Each row comes from the steps of one walk. Every step used is in the known rows, and no mark comes twice. Write the walk behind each row, first mark first.
Known rows:
H-S-R-V-T-U: [ 3.24  2.66 -1.23  4.46  0.73 -3.55  7.74  0.85  2.40  2.94  1.89 -1.76
  0.03 -0.75  2.23  0.78  3.37  0.77 -2.22 -1.03 -3.36 -2.34]
H-T-V-S: [-1.77  1.92  2.03 -2.38 -2.04 -1.33  4.54  0.78  3.20  1.59  1.14 -0.80
  2.96  2.22  3.34 -2.16  1.02 -1.13 -0.86  0.36 -0.70 -3.84]
H-R-V-T-U: [ 1.00  0.38 -0.58  3.29 -0.24 -1.58  6.29  0.00  2.52  4.41 -1.16 -0.28
  2.35  1.43  3.93  1.88  1.07 -2.48 -1.26  0.93 -0.71  0.78]
R-V-S-H-T-U: [ 1.82  1.68  0.20  1.32 -2.56 -2.27  9.00  2.27  3.30  1.51  2.20 -1.20
  1.23  3.56  2.78  0.07  2.17 -3.03 -4.62  1.16 -0.45 -3.96]
T-U-H-R-V: [ 1.10 -1.33  0.29  5.57  0.27 -0.22  6.27  3.53  2.97  4.83  0.12  0.19
  2.35  1.90  1.77  0.42  1.19 -0.57 -1.93  0.51  0.32 -1.05]
V-H: [-1.76 -1.15  1.87 -0.57 -1.10  0.32 -0.85 -0.81  0.55  1.89 -0.03  0.32
  0.46 -0.20  0.92 -1.64 -1.93  1.89 -0.35 -1.28  1.45 -0.29]
U-T: [ 1.52  1.55 -0.42  2.29 -1.00  0.55 -0.19  0.08  1.95  2.71 -0.29 -0.97
  0.00 -1.15 -0.56 -0.80 -0.47  1.34 -2.11 -2.07 -1.51  1.89]
U-V: [-0.75  1.45  0.59  2.03 -1.63 -1.49 -0.18 -0.03  1.41  1.54  1.33  0.36
 -0.47 -2.73  0.91  1.84  0.36  0.41 -1.23  0.40 -0.80 -2.22]
U-H-R: [ 0.00 -1.91  1.49  3.06  1.55  1.17  2.14  2.05  2.39  3.30  1.36  0.65
  4.00  2.50 -0.40 -0.35  1.82  2.77  1.61 -0.14  1.43  0.70]
H-S-R-V-T: [ 2.99  2.78 -0.85  2.16  0.58 -4.05  5.47  0.10  2.04  2.27  2.87 -0.63
 -0.35  1.25  0.58 -0.26  3.47  4.09 -0.70 -0.59 -2.15 -2.88]
S-R-V-H-T-U: [ 2.20  0.25  0.36  2.19 -4.22 -1.33  8.07  1.04  1.55  4.18  1.05 -0.66
 -0.76  1.45  3.07  0.81 -0.70 -0.43 -2.46 -1.03 -1.18 -2.74]
R-V-T-U-H: [ 0.17 -3.38 -1.71  4.22  0.69 -1.81  4.02  1.33  1.94  2.72 -1.33  0.66
  2.60 -0.86  3.78  0.14  0.39 -1.64 -4.86  0.18 -1.33 -0.51]
R-V-S: [-0.74  2.68  0.19 -0.17 -0.36 -1.67  3.61 -0.04  2.43  1.95  0.43 -0.63
 -0.63  2.46  0.00 -1.42 -0.12  0.47 -1.48  0.86 -0.58 -4.08]
R-V: [ 0.49  0.84 -0.87  0.93 -1.11 -1.89  2.07  0.35  0.47  1.29  0.25  0.78
 -1.12  0.82  0.85 -0.27 -0.32 -0.15 -1.74  1.68  0.48 -2.29]
V-T-U-H-S: [-0.51 -3.56  1.29  4.86  3.83 -0.37  3.17  1.38  2.44  3.21  1.51 -0.84
  4.56 -1.63  2.07 -1.88  4.36  0.77 -3.23 -2.03 -1.60  0.41]
H-T-U-V-S: [-1.29  1.88  1.84  2.88 -2.35 -0.04  5.97 -1.31  3.13  4.17  2.24 -2.46
  2.00 -0.98  2.56  0.92  1.40 -3.74 -2.98 -0.70 -2.89 -3.31]
T-V-H: [-2.69  0.06  2.55 -1.54 -2.35 -2.45 -0.35  1.95  1.53  1.12 -0.88  1.08
  0.83 -0.61  3.88 -1.68 -2.08  2.08 -0.63 -0.45  1.96 -1.91]
T-V-S-H: [-0.99  3.71  1.41 -1.48 -1.37 -4.68  3.60  3.45  2.94 -1.76  1.70 -0.10
  1.17  1.78  1.91 -0.82  0.91  1.27 -0.80  0.81  1.16 -4.11]
V-S-H-R: [ 0.66  3.24  2.98  0.43  0.28 -2.01  5.23  1.44  3.23  0.85  2.54 -1.08
  3.13  4.39 -1.18 -0.41  2.51  2.70  1.79  0.70  1.02 -1.29]
H-R-V-T: [ 0.71  0.65 -0.29  1.38 -0.51 -2.20  4.41 -0.91  2.51  3.40  0.05  0.78
  3.10  2.78  1.97  0.87  1.15  0.97 -0.12  1.12 -0.02 -0.31]
S-H-R: [ 1.98  1.38  1.39  0.88 -0.25 -1.70  3.64  2.73  1.30 -0.27  2.55  0.75
  1.98  3.30 -0.73  1.61  2.48  2.35  1.62  1.60  2.27  0.31]
U-T-V-S-R: [ 1.62  6.60  0.02  1.50 -2.28 -2.86  4.33  1.64  4.61  2.92  1.29 -2.70
 -0.53  0.40  1.02 -0.83 -0.75  3.54 -0.88 -2.69 -3.10 -2.09]
S-R-V-T: [ 2.72  1.92 -2.45  1.15 -1.53 -3.54  4.33 -0.26  1.22  1.59  0.52  0.00
 -0.45  0.96  1.63  1.66  0.33  1.83 -0.93  0.65 -2.54 -2.10]

Write each row's walk:
[ 0.94  2.97 -0.33  1.47 -1.90 -1.96  0.72  1.87  3.28  2.33 -0.75  0.13
  0.04 -1.96  2.87 -1.00 -0.47  0.87 -2.26 -0.94 -0.95  0.21] -> U-T-V
[-0.22 -4.57 -0.74  3.79  1.92  0.35  1.89  0.65  1.21  2.18 -1.66 -0.09
  4.12 -1.58  3.42  0.09  0.73 -0.97 -3.24 -1.01 -1.41  1.34] -> V-T-U-H
[-0.40  3.98  1.92  1.62 -1.90 -3.90  2.33  0.78  3.22  0.46  3.58 -0.33
  0.33 -0.66 -0.02  0.95  1.43  2.18 -2.11  0.71 -0.44 -4.79] -> U-V-S-H
[ 0.40 -0.39 -1.41  0.34 -0.45 -2.87  1.93 -1.00  1.41  1.54 -0.80  0.86
  0.92  0.39  2.68  0.42  0.17  0.22 -1.92  1.51 -0.59 -1.39] -> R-V-T
[ 0.40  4.53  2.44  4.44 -1.44 -2.73  7.12  1.79  4.63  3.11  2.80 -1.30
  2.10  0.55  1.47  2.82  1.96  0.05 -0.58 -0.19 -0.38 -2.65] -> T-U-V-S-H-R
[-1.78  2.66  1.01  3.61 -1.30 -1.33  3.63 -0.54  3.16  3.12  0.86 -1.79
 -0.18 -2.67  1.76  1.54 -0.43 -2.42 -2.39 -1.24 -2.40 -3.01] -> T-U-V-S
[-0.12 -3.03 -0.15  3.83  1.41  1.18  1.70  2.70  1.21  1.56 -0.75 -0.51
  1.72 -1.25  1.26 -0.20  0.37 -1.62 -2.48 -1.05 -0.73  0.77] -> T-U-H
[ 0.15 -3.01  0.73  4.45  2.02  0.89  4.35  0.82  2.30  4.08 -0.89 -0.14
  6.21  0.57  2.97  0.47  1.78 -0.46 -0.54 -1.03 -0.62  2.17] -> V-T-U-H-R
[-2.41  3.74  1.39 -2.09 -0.72 -2.49  2.49  1.17  2.58  0.39  0.16 -0.58
  1.40  0.56  2.61 -1.77 -0.71  0.18 -0.23 -0.19 -0.45 -3.38] -> T-V-S
[ 2.02  0.81  0.44 -0.29 -4.04 -1.40  5.94  0.64  1.31  3.72  2.61  0.26
 -0.22  3.09  1.81 -0.57  0.04  2.94 -1.04 -0.10 -0.11 -3.82] -> S-R-V-H-T
[ 2.24 -0.08 -0.68  3.66  1.81 -3.06  4.99  2.06  3.08  3.15  3.90 -0.50
  2.11  1.47  0.31 -1.60  4.41  6.21 -1.88 -0.62 -2.48 -3.42] -> U-H-S-R-V-T
[-0.47  3.71  1.45  3.70 -1.95 -3.71  4.83  1.34  3.40  1.00  2.21 -0.94
  0.53 -1.90  1.57  2.10  0.78 -1.27 -3.44  0.10 -1.27 -4.10] -> T-U-V-S-H
[-0.14  5.15  0.55 -1.05 -1.62 -3.30  4.67  1.87  2.47  0.52  1.03 -1.69
  0.06  1.26  0.91 -0.45 -0.62  2.86  2.06 -1.06 -1.96 -4.14] -> T-V-S-R
[ 0.39  1.61  1.38  0.15 -1.28 -0.68  7.17  3.18  3.85  1.95  2.94 -1.19
  3.63  3.11  2.06 -2.23  1.70  3.53  0.35 -0.59 -2.35 -4.96] -> U-H-T-V-S-R
[ 0.70  3.74  0.47  3.65 -3.13 -0.87  8.43 -0.73  3.54  4.13  3.24 -3.15
  0.85 -0.30  1.41  2.28  1.67 -1.63 -1.68 -1.08 -4.41 -4.59] -> H-T-U-V-S-R
[-0.87  0.71  2.70  0.77  0.40 -2.62  1.78  1.02  2.07  3.68  2.72  0.81
 -0.74  0.85  0.39 -3.14  1.47  4.78 -2.67 -0.70  1.28 -2.72] -> R-V-H-S
[-0.10  4.55  3.07 -0.34 -1.14 -4.09  5.78  3.62  4.20  0.55  2.03 -0.09
  3.64  3.95  2.02  0.16  1.77  2.39  1.78  0.86  2.02 -3.93] -> T-V-S-H-R
[ 1.33  1.98 -0.23  0.84 -2.89 -2.33  3.47  1.22  1.17  2.90  1.16  0.56
 -2.42  1.25  0.77  0.41 -1.58  4.24 -1.32 -0.44 -0.07 -2.99] -> S-R-V-H
[ 1.57  0.60  0.94 -1.60 -3.80 -3.62  3.71  4.08  1.53 -2.04  1.86  1.93
  2.29  1.76  4.17  0.08  1.98 -0.19 -1.64  2.20  1.63 -3.56] -> S-H-T-V
[-2.48  1.73  4.41  2.44 -0.28 -1.97 -0.05 -0.79  3.10  3.82  3.79  0.52
  0.32 -2.43  0.61 -1.62  1.72  4.79 -1.78 -1.76  0.45 -3.19] -> U-V-H-S
[ 0.22  5.08  0.32  4.03 -2.06 -2.35  5.70 -0.34  2.98  3.06  2.07 -3.00
 -1.14 -2.11  0.47  2.97 -0.03 -0.39 -0.62 -1.95 -3.96 -4.10] -> T-U-V-S-R
[-1.12 -0.36  3.50  0.51 -0.35  0.96  1.56 -0.08  1.76  3.58  0.50  0.43
  2.82  2.49  0.14 -0.71 -0.48  3.04  2.08 -0.77  2.31  0.79] -> V-H-R
